Every row comes from one small tree of marks. The marks that hang from a mark follow it in brackets, in the order of their numbers. Every link used is in the known rows. Which tree was each row made from?
Known rows:
j755(j591(j100) j776 j991): [ -1.3  28.9  23.3  -6.9  -5.2  48.0  -1.0 -18.5 -39.0   0.8  -1.3   9.3
 -20.6   1.1  64.0  21.6 -10.2   2.9  -2.5  45.5  -2.8]
j637(j547(j591(j100 j755(j776)))): [-23.8  -8.8  21.5 -27.1 -37.0  39.1 -26.6   1.6   6.8  -4.6 -19.3  11.5
  35.2 -16.6  12.7  23.7  15.0 -18.2 -37.4 -17.0   9.4]
j591(j100(j345) j547): [ 29.7 -44.3 -16.4 -28.3  25.5 -18.7  14.5  53.3 -28.2  22.9  20.7 -29.2
 -31.4  24.7 -28.9  11.4 -14.1 -20.6 -11.5 -52.0   5.6]
j755(j591 j776 j991): [ -9.2  24.8  12.7  -1.3 -28.9  23.5  22.5 -56.8 -44.1 -34.2  -7.7   7.2
  -5.8 -10.4  44.3  -2.9  17.3  32.3   5.9  53.9   9.5]
j547(j591(j755(j776 j991)) j637): [  3.6  33.7  17.5   9.7 -33.8  37.3  -2.0 -56.1  50.7 -51.9 -51.2  49.6
  21.6 -24.3   0.4   5.6  29.3  36.9 -33.1  30.6  -8.4]
j755(j591(j100) j776): [ -9.5  29.9   8.3 -23.1 -32.9  55.6 -10.9 -34.3 -46.0   3.1  14.7   9.9
  11.6   5.0  49.0  24.4  -7.3  -3.7  -0.7  30.5  24.6]
j637(j547(j591(j100))): [-28.7 -17.7 -11.4  -4.7 -10.9  16.6 -22.5  18.0  -2.9   5.0   2.0  -7.4
   0.8 -28.4  16.2  -8.6 -30.8 -17.7  -3.0 -28.2  26.4]
j755(j591 j991): [-12.2   4.2  -3.0  35.6   8.3  -6.7   9.5 -26.2 -33.5 -11.8   5.2  13.5
 -13.6  -6.4  38.2 -10.1 -19.9  19.2   9.5  35.8   5.6]
j100(j345(j755(j991)) j591(j547)): [ 20.4  -6.7  -2.5  22.4  30.5 -50.0  25.7  38.4  -6.7  56.4  13.1 -45.6
 -30.6  -9.8 -24.2 -38.9  13.5   8.4  78.6 -17.9 -35.3]
j547(j591(j100) j637): [ -2.4  29.1 -21.1  10.6 -15.7  51.3 -30.0 -12.4  39.0  -8.6  -7.2  35.1
   0.5 -21.4   7.4   1.7 -44.7   2.0 -11.7  -6.2  18.9]
j547(j591(j100(j345) j755) j637): [ 43.8  -8.3   4.6  13.7   8.2  27.7 -32.1   3.1  54.6  33.8  -6.9  55.2
  29.1 -12.0 -20.3  23.7 -28.5  -6.6 -25.7 -42.0 -19.4]
j100(j345(j755(j776)) j591(j547)): [ 14.0  15.3  -4.6 -29.8 -31.7 -12.1  25.8  -7.2 -23.0  36.3  16.7 -52.2
   8.4 -10.6 -34.7 -26.5  53.6  12.1  78.7 -12.2  -1.3]
j547(j637): [ -9.6  14.5 -25.8 -10.2  -8.5   5.2   9.9 -55.3  15.2 -67.6  12.6  11.2
  11.4   8.3  -7.3  -7.9 -10.7   9.1 -10.0  15.2  34.7]
j345(j755): [-49.8 -10.4 -17.7  41.9 -10.8 -26.4   9.3 -26.5  -7.3 -32.5   3.7 -38.5
  22.9   8.3  15.9  15.4 -12.3 -13.3  -1.9  24.2  26.1]
j591(j755): [-10.2 -40.2  -5.6  16.0  14.0 -31.5 -13.7 -24.8 -12.4 -45.0   3.8  11.2
  41.3  17.7   6.6  21.2  -2.3  -5.1 -59.1  12.7  27.5]
j591(j547): [-18.4 -19.4 -33.6 -16.5 -14.1 -31.8  22.4   8.6 -24.5 -42.8   4.7 -29.9
 -19.7  19.4 -28.7 -11.5   5.9   4.2 -19.4 -10.7  39.6]
j100(j345 j591(j755(j991))): [ 62.9 -47.7  15.9  19.6  74.1 -45.3 -14.7  -9.0 -18.1  29.3  20.3  25.2
  18.0 -20.5   7.4 -30.3   3.1  19.8   8.3   3.7 -26.8]
j547(j591(j755)): [-12.7 -30.3 -13.4  40.2 -14.9  -9.9 -28.5 -22.1   8.8 -20.6 -24.8  33.3
  43.1 -21.8   1.7   0.8  -6.6  16.2 -49.4   1.0  25.7]
j345(j100(j591) j755(j991)): [ -9.4   9.1   0.3  38.0  23.1 -30.0  -8.4  16.3  -1.8  58.3  14.4 -39.3
 -15.6 -18.7  53.0 -31.7 -63.9  -9.0  74.3  55.1 -36.6]
j100(j591(j547)): [  3.9  -0.4 -34.2 -26.2   1.8 -23.5  -5.6   5.4 -30.9   1.2  31.4 -16.7
 -12.9  -2.6 -23.2 -56.4  12.1  16.0  38.1  -6.1  34.3]
j637(j547(j591(j755))): [-33.9 -31.6  -2.1  12.9 -21.9 -18.0 -14.7  -4.8  14.4 -15.4 -11.4  12.5
  42.5 -22.1 -11.9  -6.0   3.2  -2.6 -23.4 -25.3  22.4]

Write each row's tree:
[ 13.0  44.7 -31.3 -40.7  -9.6   3.6   2.8 -12.3  16.0  -7.4  32.5   5.6
 -13.8   3.4 -44.6 -55.6  13.7  16.3  55.2  -8.8  26.7] : j100(j591(j547(j637)))
[ 12.3 -44.6  -5.4  -9.5   4.7   3.7  -6.9  25.3  -7.0  37.8  10.2  -5.7
   3.7 -37.9  -3.9 -13.3 -28.9 -12.7   9.8 -60.4   4.4] : j637(j547(j591(j100(j345))))
[ 15.0 -15.6  -9.8  25.5  20.8 -31.6  -5.0 -25.0 -18.5  42.2  38.3 -26.0
  31.0 -25.8   2.0 -32.5  -2.2   4.3  66.7  -0.8  -0.4] : j100(j345(j755) j591)
[ 18.2  35.5 -10.7 -30.0  -0.4  -5.6 -14.0   2.0  34.0   6.2  23.1  24.8
  11.7  19.3 -53.8 -25.7  24.7   3.9  25.0 -12.6   5.5] : j100(j591(j547(j637) j755))
[ 24.0  -4.6  26.1  -6.8  24.2  -2.9 -16.7 -45.3 -24.2 -26.2   2.1  20.5
  20.0 -16.4  33.3 -22.4  34.2  27.9  -6.9  53.1  -4.7] : j100(j591(j755(j776 j991)))
[ -6.6  -1.9   8.0  64.1   7.1 -25.8  28.1  -9.1 -13.8  49.2   3.5 -16.2
   0.5  -7.6  20.3  10.9 -12.6   2.3  52.8  10.9 -34.5] : j100(j345(j755(j591 j991)))
[ 16.9 -11.4   3.0   3.1  41.2 -39.0  -9.2  35.5  -8.1  13.1   5.3   3.8
 -18.2   6.4 -16.2 -31.9  22.0  11.5   5.1   4.4 -12.9] : j100(j591(j547 j755(j991)))
[-18.1 -27.9  23.2  27.8  27.1   0.8 -27.2  45.3  22.5  18.0 -23.9  14.7
  -3.1 -17.7  22.0  16.4 -25.9 -23.2 -35.7 -21.0 -21.6] : j637(j547(j591(j100 j755(j991))))
[ -5.9  28.4 -23.6 -35.5  -4.5  19.7   8.1  30.0  23.8 -19.1  12.9  -8.0
 -32.5  40.1 -30.7  13.5 -16.0 -24.0 -11.7 -25.1  14.6] : j591(j100 j547(j637))
[ -1.1  24.7 -10.3  -6.0  -2.7   4.4  25.6  47.6  43.9  38.4  11.2 -38.0
 -21.0  38.1 -50.3  34.4 -10.9 -41.0  33.1 -49.6 -24.5] : j591(j100(j345(j755)) j547(j637))
[  3.7  18.3  10.4  -6.5  33.9   4.5   2.7  57.6  47.7  -7.7 -14.1  13.4
 -37.6  50.1 -25.7  37.2  -7.7 -28.3 -43.5 -16.7 -30.7] : j591(j100 j547(j637) j755(j991))
[ 37.0   4.4 -16.9   2.5   0.4  37.2 -16.2  -9.3  33.4  23.1   3.0  35.0
   3.6 -28.5 -11.5  -3.7 -36.3   8.1   2.7 -37.3  -0.8] : j547(j591(j100(j345)) j637)
[ -8.0  81.6  -0.3 -37.0 -58.9  38.4  46.9 -25.9  10.9 -28.1 -13.1   8.6
 -35.9  15.6 -19.9  -6.6  38.9  26.0  37.3  20.3  -3.5] : j755(j591(j547(j637)) j776 j991)
[ -9.9  67.0 -16.7 -26.6 -30.7  43.8   4.0  27.0  19.3  26.7  20.8  15.1
 -30.2  39.1 -21.6  15.9 -19.9 -20.9  29.4 -21.3   4.4] : j755(j591(j100 j547(j637)))
[-13.9  19.0  -8.4  15.5   5.5 -41.5  11.0  64.3   2.8  73.0   5.5 -57.4
 -49.4   3.0   7.7 -32.8 -42.8 -13.9  83.8  25.1 -41.3] : j345(j100(j591(j547)) j755(j991))
[ -6.2  14.5 -13.0  25.5 -28.9  18.0 -23.3 -41.5  56.7 -31.9 -22.6  55.9
  42.4 -13.9 -20.9   3.3  -5.4  18.8 -30.9  -1.8  15.9] : j547(j591(j755) j637)
[-10.2 -33.7   2.6  12.3  25.8 -48.3  19.6  38.5  -1.2 -30.8 -20.6  -8.7
 -22.9  33.1 -24.0  12.5  16.4  -1.8 -48.7  -3.7  -7.4] : j591(j547 j755(j991))
[ 15.6 -53.8  13.6  -0.5  16.1  -6.5 -22.8  38.6  11.4  48.3   2.7  13.9
  29.2 -20.4 -11.6  14.5 -16.0 -25.9 -18.4 -66.8 -13.2] : j637(j547(j591(j100(j345) j755)))
[-14.3  36.0   3.3 -22.4 -46.8  12.5  42.0 -11.0 -35.2 -17.1 -15.7 -12.4
 -37.4  10.4   3.3  -5.0  35.3  27.0  19.6  24.6   5.3] : j755(j591(j547) j776 j991)
[  3.9 -13.5  27.0  16.0  20.4   8.1  22.0   2.6 -15.0   8.9  -9.9 -43.0
 -13.1   2.0  37.3  39.1   2.7 -15.6  -1.5  15.9 -32.5] : j591(j100(j345(j755(j776 j991))))
[-30.0 -12.9  12.2 -22.3 -55.6  12.0  -5.7 -35.9   2.5 -35.6 -26.4   8.9
  50.3 -26.0  -5.0  -1.7  40.1   9.2 -26.4  -7.5  28.0] : j637(j547(j591(j755(j776))))
[ -2.6 -28.0  14.5   7.5  47.7 -20.6  -2.9  76.6  -0.9  -0.1 -13.8  -5.8
 -38.4  43.4  -4.7  38.4 -11.7 -29.8 -63.8 -13.1 -22.0] : j591(j100 j547 j755(j991))
[ -0.3  -6.6  25.9 -25.4  11.6   6.0   7.2  46.6  -9.4 -20.2 -25.9 -11.1
 -29.8  39.3   3.1  45.9  24.3 -16.6 -64.0   5.0 -18.6] : j591(j100 j547 j755(j776 j991))
[ 17.6  -1.7  10.8 -28.2  -6.0   8.0 -27.9 -61.8 -28.6 -21.2  16.7  19.4
  52.4 -11.9  16.1 -19.2  38.6  20.4  -6.2  38.7  23.7] : j100(j591(j755(j776)))
[ -1.6 -17.8  16.8  20.2  -0.4 -17.5  43.2 -35.3 -17.6 -23.1 -16.2 -43.2
   3.4  -8.6  17.6  15.2  25.8  12.1  11.6  27.4 -20.2] : j100(j345(j755(j776 j991)))
[  5.8 -17.3  37.0  -3.1  30.2  17.2 -12.9  -1.1 -15.4 -34.6 -17.8   9.7
   0.6  15.2  44.0  47.8   7.2 -12.9 -74.5  36.3 -12.8] : j591(j100 j755(j776 j991))
